Each row comes from the steps of one path. Every step used is in the known rows, and no mark comes twice. Write the path behind each row, first mark first.
Known rows:
keda, rase, kiku: [-0.24 -2.39 -0.71  0.70 -1.77 -2.61  1.09 -0.90  0.63 -2.15  0.55 -0.83
  0.33 -0.42 -0.30  5.42  0.49 -3.50  2.45  0.87 -0.53 -2.67]
diseg, rase, kiku, pezan, tinos: [ 0.02 -1.90 -4.61  3.81 -1.18 -2.14 -1.98  0.57  2.01 -4.65  0.81 -3.60
 -0.76 -1.38  6.90  2.11  6.26 -2.96  0.04  0.47 -1.01 -2.34]
rase, tinos, pezan: [ 1.20 -1.26 -0.66  2.16  0.16  0.78 -1.05  0.61 -1.21 -1.53 -1.69 -4.30
 -0.42 -1.53  1.95  1.59  1.25  0.82 -1.07 -2.36  1.57 -1.45]
tinos, pezan, diseg, rase, keda: [-0.95 -3.16 -2.88  3.13  0.26  0.63  1.11  3.85  0.69 -7.02  1.45 -4.66
 -2.02 -1.05  0.51  2.99 -1.52 -0.76 -1.23  1.69 -1.97  0.37]
veder, pezan, keda: [-1.20 -0.87 -1.35  2.81 -0.37 -0.71 -2.73  1.37 -1.50 -2.91 -1.42 -4.07
 -1.02 -1.95  1.01  1.54  1.89 -2.77  0.48 -3.44 -1.44 -0.87]
kiku, rase: [-1.95 -1.43 -0.48  0.62 -0.81 -1.22 -2.05  1.97  0.99 -1.68  1.32  1.27
  1.28 -0.95  2.00  1.41 -0.47  0.62  0.81  0.47  0.95  1.07]
keda, rase, kiku, pezan, zera: [-0.85 -4.42 -4.08  4.37 -3.10 -4.18 -0.95  1.75  1.11 -5.46 -0.48 -1.53
  2.59 -1.08  1.03  6.56  0.22 -1.35  3.10  0.76 -2.16 -2.17]
pezan, veder, rase, keda: [-2.10 -2.96 -3.58  3.12 -0.09 -4.30 -2.12  1.78 -0.87 -4.43 -2.12 -5.58
 -0.58  0.71  0.81  2.87  0.45 -3.51 -1.22  1.34 -1.36 -0.57]
tinos, pezan, diseg, rase, kiku: [ 1.20 -2.04 -2.13  4.33 -2.34  0.43  2.37  0.71  1.25 -9.08  1.04 -2.69
 -1.70 -1.23  2.22  4.68  0.16 -2.71  1.03 -0.22 -0.37 -2.14]
gosig, veder, rase: [-1.02 -1.11 -3.89  4.72 -2.84 -1.21 -2.17  0.68 -2.81 -0.19 -0.03 -1.90
 -0.16 -1.72  4.07  3.73 -0.07 -0.05  1.92  1.88 -0.87  1.69]
pezan, veder, rase, kiku: [-0.03 -1.79 -2.84  4.29 -2.78 -4.54 -0.91 -1.32 -0.30 -6.48 -2.54 -3.56
 -0.31  0.60  2.60  4.60  2.22 -5.53  1.06 -0.62  0.21 -3.16]
veder, pezan, zera: [-0.85 -1.42 -1.99  3.89  0.14 -1.41 -3.36  1.12 -1.13 -2.67 -2.65 -2.07
  1.72 -1.87  0.82  2.09  1.02 -0.66  1.57 -1.84 -1.29 -0.36]
keda, pezan: [ 0.31 -0.06 -0.73  1.08  0.13 -0.77  0.85  1.07 -1.84 -1.51 -0.68 -0.64
  0.36 -0.49 -0.26  2.47  0.70 -0.13  2.97 -0.49 -0.13 -0.69]
kiku, pezan: [-0.49 -1.40 -2.37  1.19 -0.52 -0.20 -1.24  2.71  0.16 -2.12  0.14 -0.53
  0.41 -0.36  1.40  0.98  0.55  1.36  0.17 -0.27 -1.30 -0.73]
pezan, veder: [-0.71 -0.33 -0.87  1.26 -0.74 -1.17 -0.80 -0.07 -0.06 -2.14 -0.42 -2.03
  0.10  0.19  0.18  1.07 -0.11 -1.30  0.44 -0.52  0.28 -0.40]
gosig, veder, rase, keda: [-1.48 -2.53 -5.43  3.91 -1.82 -3.04 -1.58  2.51 -2.59 -0.75  0.67 -4.77
 -1.42 -1.66  3.61  4.15  0.02 -0.14 -0.87  2.94 -2.73  1.31]
diseg, rase: [-0.50  0.79 -1.20  0.87  0.81  0.83 -0.14  0.55  1.37 -1.40  0.96  0.64
 -0.50 -0.43  2.50 -0.22  0.97 -2.27  0.20  1.90 -0.45  0.98]
veder, rase: [-0.99 -1.11 -1.16  2.58 -0.40 -1.29 -1.87  0.10 -1.12 -1.68 -2.46 -0.69
  0.50  0.41  1.09  1.32  0.41 -2.22  1.07  0.85  0.16  0.23]
pezan, zera: [-0.11 -0.53 -0.90  2.51 -0.90 -1.46 -0.88 -0.06  0.45 -1.21 -1.08 -0.41
  1.78 -0.27  0.00  0.15 -0.77  0.74  0.67  0.26 -0.24  1.15]
keda, rase, tinos: [-0.31 -1.19 -0.57  0.60  1.39 -0.60 -2.35  0.48 -0.94  1.88 -0.26 -1.33
  0.93 -1.53  0.31  4.31  0.92 -2.95  1.81  0.49  1.14 -0.60]
rase, keda: [-0.42 -1.51 -1.54 -0.83  0.96 -1.92  0.46  1.78  0.32 -0.54  0.83 -2.87
 -1.27  0.12 -0.37  0.41  0.08 -0.09 -2.80  1.02 -1.76 -0.41]
diseg, rase, keda, pezan: [-0.56 -0.66 -3.44  1.31  2.02 -1.83  1.16  3.33 -0.25 -3.44  0.95 -2.77
 -1.41 -0.90  1.90  2.60  1.83 -2.39  0.41  2.35 -2.32 -0.13]
veder, rase, tinos, pezan, diseg: [ 0.61 -2.76 -2.06  5.63 -0.52  0.18 -2.67  1.64 -2.87 -5.54 -3.12 -4.63
  0.02 -1.33  1.42  5.08 -0.08 -2.11  1.33 -1.57  1.81 -0.90]
tinos, pezan, diseg, rase: [-0.49 -1.70 -1.39  3.75 -0.75  2.61  0.57  2.03  0.38 -6.44  0.57 -1.82
 -0.75 -1.23  0.93  2.55 -1.75 -0.65  1.55  0.68 -0.18  0.74]
diseg, rase, keda, pezan, veder: [-1.26 -0.94 -4.31  2.50  1.35 -2.98  0.27  3.31 -0.20 -5.67  0.53 -4.80
 -1.22 -0.77  1.97  3.71  1.74 -3.76  0.73  1.86 -2.03 -0.49]

Write each row's path:
[ 2.04  0.12 -2.88  3.55 -0.86 -1.19  2.65  1.25 -0.02 -7.69  1.53 -0.59
 -1.35 -1.35  2.14  6.44  1.79 -5.15  3.82  0.39 -0.58 -2.24] => keda, pezan, diseg, rase, kiku
[-2.29 -3.54 -2.14  5.69 -2.41 -1.57 -2.14  0.62 -1.68 -6.80 -4.15 -5.58
  0.71  0.15  0.95  3.17 -0.66 -1.17  1.71 -0.73  0.52 -0.85] => tinos, pezan, veder, rase
[-0.83 -3.82 -3.04  1.87 -2.39 -2.79 -0.23  1.77  0.78 -4.17  0.63 -1.27
  0.81 -0.84  1.07  6.44  1.07 -2.13  2.46  0.48 -1.88 -3.51] => keda, rase, kiku, pezan
[-0.90 -2.36 -1.16  2.05 -3.24 -3.32  0.96 -0.84  0.71 -3.67  0.56 -3.11
 -0.58 -0.75 -0.17  5.18  0.53 -4.80  1.88 -0.53 -1.03 -2.07] => pezan, keda, rase, kiku
[-1.34 -2.64 -1.49  4.05 -2.03 -1.24 -3.42  2.66 -0.14 -4.88 -0.21 -5.29
  0.08 -2.64  4.19  2.73  0.81  0.28 -0.77 -3.27  2.08  0.23] => kiku, rase, tinos, pezan, keda
[ 0.19 -0.59 -1.72  3.67 -0.67 -2.23 -0.09  0.92 -1.44 -2.80 -1.78 -0.84
  2.26 -0.83 -0.29  2.60 -0.04  0.63  3.57 -0.21 -0.38  0.46] => keda, pezan, zera
[-0.82 -1.12 -0.92  1.86 -0.01 -1.33 -2.48  0.59 -0.82  0.31 -0.21 -3.68
  0.07 -1.76  0.48  4.03  0.94 -4.09  1.25 -0.84  0.65  0.01] => pezan, keda, rase, tinos
[-1.43 -4.48 -1.15  3.94 -4.47 -2.47  1.38 -0.26  0.17 -6.57 -0.57 -5.89
 -0.54 -1.18 -0.30  5.85 -0.45 -2.41  2.06 -1.55 -0.92 -2.68] => tinos, pezan, keda, rase, kiku
[ 0.56 -1.26 -1.01  3.46 -1.27 -0.06 -1.14  0.72 -1.27 -3.18 -1.52 -6.61
 -1.20 -1.74  2.09  1.35  1.37 -0.47 -1.58 -3.66  1.09 -0.85] => rase, tinos, pezan, keda
[-0.85 -3.32 -0.58  2.37  0.04  0.23 -1.73  1.03 -1.31 -1.06 -1.53 -4.16
  1.08 -1.94  0.19  4.96 -0.08 -0.58  1.86 -0.57  1.19 -1.30] => keda, rase, tinos, pezan
[ 0.39 -1.82 -2.39  1.35  0.88 -1.95  1.48  3.85 -2.03 -4.35  1.18 -3.32
 -1.15 -0.73 -2.30  5.13 -0.95 -0.92  1.49  0.42 -1.78 -0.68] => rase, keda, pezan, diseg
[-1.26 -1.71 -1.32  2.79  1.15 -0.61 -4.77 -0.04 -1.76  0.13 -2.05 -4.76
  0.31 -2.11  2.42  1.14  4.68 -1.45  1.34 -2.29 -0.07 -1.12] => veder, pezan, tinos
[ 0.09 -2.26 -4.56  6.78 -2.63 -0.47 -3.25  1.35 -4.08 -1.67 -1.66 -6.17
 -0.47 -3.09  5.99  5.33  1.24  0.73  0.81 -0.52  0.64  0.24] => gosig, veder, rase, tinos, pezan
[-1.43 -4.73 -3.39  3.14 -2.17 -3.48 -2.47  0.52  0.49 -2.72 -0.01 -4.23
  1.13 -1.40  2.63  5.75  3.88 -2.15  2.87  0.32 -0.98 -3.06] => keda, rase, kiku, pezan, tinos
[ 1.75  1.33 -1.91  2.20  2.05  1.55 -1.56  1.48  0.17 -2.30  1.47 -0.53
 -1.16 -1.70  3.07  2.75  1.54 -4.43  0.28  0.56  1.20  0.59] => pezan, diseg, rase, tinos
[ 0.52 -2.71 -3.32  2.95 -2.11 -3.04 -1.75  0.04  0.61 -3.22 -0.01 -4.35
 -0.18 -0.94  4.31  2.35  5.29 -0.67 -0.16 -1.41 -0.69 -3.20] => rase, kiku, pezan, tinos
[-2.16 -3.52 -3.84  3.59 -0.50 -5.27 -1.62  4.69 -0.26 -5.11  0.25 -2.54
  2.16 -1.56  1.39  4.44 -0.42  1.31  1.58  1.19 -1.35  1.16] => kiku, rase, keda, pezan, zera
[-0.52 -2.35 -4.86  8.09 -4.06 -1.18 -3.36  1.40 -4.06 -3.27 -1.65 -8.45
 -1.38 -3.45  6.10  4.98  1.26 -0.56  0.31 -1.72  0.21  0.84] => gosig, veder, rase, tinos, pezan, keda
[-2.51 -1.97 -0.35  1.58 -1.52 -1.18 -0.87  0.52 -0.06 -1.10  0.26 -2.20
  0.45 -0.76 -1.58  3.00 -1.35 -2.71  2.46  0.45 -0.79  0.81] => pezan, keda, rase
[ 1.19 -1.83 -3.15  1.62 -2.18 -2.37  0.51  1.40  0.96 -4.69  0.47 -1.40
 -0.55 -0.39  2.71  3.02  2.49 -0.68 -0.43 -1.19 -1.51 -3.62] => rase, kiku, pezan
[ 0.64 -1.85 -3.49  3.06 -3.60 -3.10  0.29  1.42  0.94 -6.18  0.61 -3.74
 -1.42 -0.72  2.85  2.80  2.50 -1.95 -1.03 -2.46 -1.91 -3.06] => rase, kiku, pezan, keda
[-0.04 -0.78 -2.63  4.37  0.29  0.51 -1.97  1.02  0.15 -5.09 -1.27 -5.59
 -0.72 -1.81  4.75  2.50  2.14 -2.65 -0.49 -1.07  1.49 -0.88] => diseg, rase, tinos, pezan, veder
[ 0.48 -2.04 -3.96  2.89 -2.80 -3.47 -0.25  1.26  0.93 -6.90  0.01 -3.46
 -0.50 -0.20  2.82  4.26  2.30 -1.99 -0.04 -1.74 -1.27 -3.97] => rase, kiku, pezan, veder
[-1.15 -2.09 -0.39  3.17 -2.68  0.11  0.39  0.70 -0.48 -4.47 -1.06 -5.14
 -0.84 -0.80 -0.04  0.33 -0.88  1.04 -0.33 -2.42 -0.37 -0.06] => tinos, pezan, keda
[ 0.90 -0.79 -5.83  5.97 -2.60 -0.29 -0.99  2.03 -1.38 -6.01  3.08 -2.85
 -2.58 -4.50  6.31  8.21  2.46 -4.25  2.69 -0.26 -2.49 -1.48] => gosig, veder, pezan, diseg, rase, kiku
[-0.31 -3.68 -0.68  3.36 -0.33  1.04 -1.50  1.94 -1.75 -3.29 -0.50 -3.92
  0.80 -2.23 -1.30  7.17 -1.85 -1.32  3.18 -0.66  1.32 -0.85] => keda, rase, tinos, pezan, diseg
[ 1.70 -2.18 -3.34  2.66 -2.56 -1.49  0.76  2.27  0.56 -7.01  1.46 -1.19
 -0.78 -0.62  1.14  5.29  0.66 -1.52  0.78 -1.25 -1.44 -3.18] => rase, kiku, pezan, diseg
[-0.65 -2.67 -0.98  4.33 -2.12 -0.58 -0.33  0.46 -0.17 -4.11 -2.34 -3.13
  1.94 -0.66 -0.09  0.78 -1.73  3.20  0.75 -0.71 -0.15  0.51] => tinos, pezan, zera
[-2.75 -3.14 -3.72  2.24 -0.37 -5.10 -1.68  4.71 -0.56 -6.12  0.88 -4.19
  0.38 -1.24  1.58  5.51  0.28 -0.82  1.41  0.33 -0.73 -0.43] => kiku, rase, keda, pezan, veder
[-1.49 -2.02 -1.97  3.26  1.01 -1.27 -4.93  1.81 -2.44 -1.02 -1.66 -5.34
  0.05 -3.33  1.35  5.95  2.72 -5.62  2.21 -2.93 -0.31 -1.56] => veder, pezan, keda, rase, tinos
[-1.40 -1.39 -2.81  4.90 -0.92 -3.21 -1.90  1.10 -2.82 -5.27 -3.61 -3.41
  1.02 -0.01  0.96  4.95  0.94 -3.62  4.47 -0.17  0.42 -0.89] => keda, pezan, veder, rase
